Each row was made from one walk, in order. Every step used is in the known rows, and no mark comes twice. Write each row's walk.
Known rows:
C-Z: [ -8.0  10.9   4.0 -13.5 -16.0  -5.0 -15.0   4.5 -13.5   3.5   2.0  -1.4
  31.7  12.3 -11.7  18.0  19.8  -5.0 -30.9  -6.3]
Y-Z-E-G-H: [ 13.4  -6.1 -31.2   2.4 -23.3   9.6  -5.2  25.6  46.8 -50.1 -21.4  -4.3
  26.2  22.1  14.8  13.3  35.6 -20.1 -34.6   2.2]
X-Y-Z-E: [ -0.9 -21.9 -21.3 -12.3  -7.8  15.0 -22.4  18.7   0.6 -30.8 -20.8   2.2
  15.0   5.1  -1.6   0.5  25.6   0.4 -19.9  13.1]
H-G-E-Z: [ 12.8 -10.5   6.3  -3.6  19.1  20.1  -1.6 -20.9   2.0 -39.3 -15.4   3.6
  23.4  23.5 -20.1  10.9  13.0   0.3 -37.4   2.9]
G-Y: [ -4.2   3.7  18.9 -16.4  -1.4   6.5  -8.4  -0.2   5.9  -8.2   0.7  17.1
 -14.9  -4.8 -10.0   1.6   2.4  16.9  -8.4  16.0]
C-G-E-Z-Y-X: [ 16.1  -9.6  12.7  -0.1 -19.6   0.7 -33.1   7.9  31.9 -18.6 -21.9 -17.3
  32.7  40.1  -1.7  15.1  33.2   0.0 -51.8  -2.7]
X-Y-Z-E-G-H: [ 10.8 -15.3 -25.2 -13.7 -16.2  13.5  -9.9  23.4  25.2 -38.1 -20.0  12.1
  21.1  10.6   9.9   7.6  26.6   3.1 -32.0  11.5]
G-C: [  3.0   8.1  -9.3 -31.5   1.2  19.8  19.2  -2.3  19.7 -19.5  -9.9   7.2
 -11.7  -0.9  -1.8  11.7  17.9   7.9  -8.9  -0.9]
C-Z-E-G-Y-X: [ 16.1 -11.2  -6.9  -8.4 -32.9  -2.9 -51.0  24.1  39.7 -32.4  -0.9 -16.8
  44.6  27.8  -4.0  25.1  47.7   0.9 -57.4   3.6]
H-G: [ -0.6  -8.6  22.1   9.9   8.4   8.7  11.2 -18.8 -10.6 -16.3   3.9 -12.6
  -0.9   5.7  -8.1  -5.8  -2.7  -6.6  -2.0 -15.6]
G-C-X: [  3.4  13.2  -2.0 -31.8  -6.1  17.4   5.7  -1.0  20.1 -22.3 -21.2  -8.2
   4.2   4.6  -1.2  13.9  34.6  14.6 -18.1  -9.3]
C-X-Y-Z-E-G-H: [ 11.8  -4.9 -12.6  -9.4 -23.7   6.9 -21.1  21.3  22.5 -35.7 -28.5  -6.9
  38.8  16.1  11.7  10.4  42.6  11.4 -40.2   0.8]
C-X: [  1.6   6.9   9.0   0.8  -9.2  -3.4 -16.7   1.6  -0.6  -5.1 -12.3 -18.7
  19.9   6.3   1.4   2.3  20.3   9.6 -12.0  -8.8]
H-G-E-Z-Y: [ 21.5 -17.3  18.9 -13.5   5.0  10.2 -16.2 -16.6   4.7 -35.3 -12.9   3.9
  25.6  33.1 -16.2   6.1  16.5  -5.7 -38.1   7.8]
Z-E-G: [ 27.2 -13.8 -33.5   9.0  -5.9  -9.2 -31.3  13.5  63.6 -33.7  -0.2  -9.1
  23.2  17.5   9.4   7.2  24.5   3.4 -24.3   4.1]
H-G-Y: [ -4.4  -4.7  37.0  -3.2   7.5  13.7   3.4 -19.4  -5.6 -24.4   4.1   0.9
 -11.7   2.1 -16.1  -4.2  -1.7   5.5  -8.3  -2.5]
Y-Z-E: [ -0.6 -11.7 -27.2   1.6 -14.4  13.3 -16.7  18.8  16.5 -43.0 -21.7 -14.3
  19.9  15.1   2.1   1.5  34.5 -21.5 -20.9   5.7]
Z-E-G-H: [ 27.9 -10.8 -36.8   0.2 -13.3  -3.8  -5.3  10.2  60.7 -39.9  -1.0   0.7
  27.6  18.8  14.9  -2.0  23.1   4.1 -26.3  14.9]
E-Z-Y-X: [ 23.6 -40.7  14.5 -14.1 -52.2 -16.7 -42.1   9.5  -0.8   9.4   0.6  -6.6
  38.1  31.2   3.5  12.0  32.9 -20.4 -28.7  15.6]
H-G-E-Z-Y-X: [ 26.5 -29.5  24.8  -6.5  -7.1  17.4 -21.5  -6.7   2.0 -40.5 -15.3 -13.6
  26.4  38.2 -11.8   8.1  22.6 -10.9 -40.9   6.4]

Which walk is each row?
[ 22.4   9.9  -6.9   0.6 -13.2  -4.6  17.1  10.7  47.5 -11.2   1.0  16.2
  10.7  11.6  19.5  19.0   3.0   4.6 -23.0  -5.3] => E-G-H
[ 14.5   2.8 -25.8 -13.7 -26.9  -7.8 -18.7  12.9  36.4 -28.0   1.4  -1.6
  53.5  27.1  -0.2  16.0  39.2  -2.8 -52.4   6.0] => C-Z-E-G-H
[ 33.1 -23.5   1.8 -22.8 -16.6   8.9 -38.9  11.8  16.0 -27.1 -23.3   4.3
  32.7  39.2  -5.5  16.9  31.1  -3.9 -48.9  26.0] => G-E-Z-Y-X
[ 16.7  -3.1 -20.1 -16.9  12.9  13.8 -16.0  -2.3  16.7 -28.3 -24.5  20.4
  30.5  21.7 -14.8  21.5  20.4   9.2 -44.7  23.1] => G-E-Z
[ 28.0 -11.8  -4.1 -29.6  -4.7   3.1 -32.8   2.4  18.3 -21.7 -21.7  20.8
  32.9  33.8 -11.0  15.1  24.4   1.2 -46.2  29.2] => G-E-Z-Y
[ 29.9 -23.7 -15.3   4.0 -18.8   0.6 -42.7  23.5  66.1 -43.2  -2.7 -14.7
  14.9  19.2   8.9   9.6  32.4   8.7 -32.5  11.5] => Z-E-G-Y-X
[  0.0  -3.3 -21.6 -13.9 -17.5  -4.4 -30.8   6.1   6.2 -21.2   0.0 -11.6
  47.3  18.6 -12.5   4.0  37.9  -5.3 -37.4   9.6] => C-Z-E
[ -7.7  -9.5  -0.9 -11.5  -7.1  14.7 -10.4  17.1 -13.6 -11.1 -19.4  10.1
   3.0  -1.1  -0.9  10.8  11.2  -0.1 -14.9   0.8] => X-Y-Z
[-10.4  17.4   4.6   6.4 -13.3  -0.1  30.4  -7.8  16.3  -5.3  -2.8  -5.6
  10.2   9.7   9.3  -9.6   6.8   4.4 -14.7 -10.0] => C-G-H
[ -3.0  -1.6  20.2 -20.7  -0.6  31.1  10.3  -9.3  -2.7 -42.8 -25.0 -15.1
   5.0   9.5  -8.8  11.4  32.1   3.1 -25.1 -23.4] => H-G-C-X-Y-Z
[  5.2  -1.6  29.6 -33.5 -14.6  12.8   3.1 -14.4   0.0 -24.4  -1.1  -8.4
  12.6  21.9 -14.2   9.4  27.6 -10.3 -28.9 -15.3] => H-G-C-Z-Y
[ 18.5  10.8  -6.1 -18.6 -14.2  10.4 -14.6  24.3  57.9 -28.8 -27.3   3.1
  11.8  13.9  11.7  46.7  38.5  12.6 -43.2 -26.8] => E-G-C-X-Y-Z
[ 14.1  -1.4 -28.8  -6.7 -21.0  13.8 -24.4  27.7  58.4 -57.0 -32.7 -17.0
  28.8  24.3   9.9  27.8  55.9 -11.0 -43.3 -12.2] => Y-Z-E-G-C-X
[ 28.8 -12.2 -34.4 -18.3  -7.4   4.3 -30.9  15.4  69.8 -46.8 -15.8  -7.0
  25.8  15.8   7.5  14.2  45.8  22.2 -37.7   3.0] => Z-E-G-C-X-Y
[  2.5 -11.0   3.3 -20.9  -2.0  32.3   0.3  -8.3   8.7 -58.7 -25.5 -21.2
  14.5  14.2  -9.0   2.8  43.2   3.2 -29.4 -12.8] => H-G-C-X-Y-Z-E
[ 13.4   0.0 -23.0  -6.4 -20.9 -12.1 -39.2  14.8  38.9 -22.7   1.1  -9.2
  50.4  25.4  -4.5  23.1  39.4  -2.7 -50.2  -2.9] => C-Z-E-G
[ -5.3  -1.3   7.8  -8.0 -14.6   8.2 -25.2  15.9 -12.8 -12.9 -28.0 -10.4
  23.3   4.9   0.9  10.9  30.3   9.6 -23.2  -8.4] => C-X-Y-Z
[ 11.3  -8.0  -9.2  -2.8 -18.1   2.4 -41.0  24.1  24.3 -30.5 -29.1 -15.0
  36.4  15.3   7.3  17.2  43.4  11.1 -38.0  -7.8] => C-X-Y-Z-E-G
[ -5.4 -11.8  19.8  -1.8  -0.5  22.2  -7.5  -7.4   4.2 -49.9  -9.6  -8.8
   0.4  11.2 -14.0  -3.0  20.2  -8.5 -21.9   1.5] => H-G-Y-Z-E
[ 26.2  11.0   4.0 -32.1 -28.4  -8.7 -22.3  18.6  61.6 -10.2  -3.5   8.8
  18.5  26.6   6.2  45.3  33.7  -0.6 -48.3 -19.1] => E-G-C-Z-Y
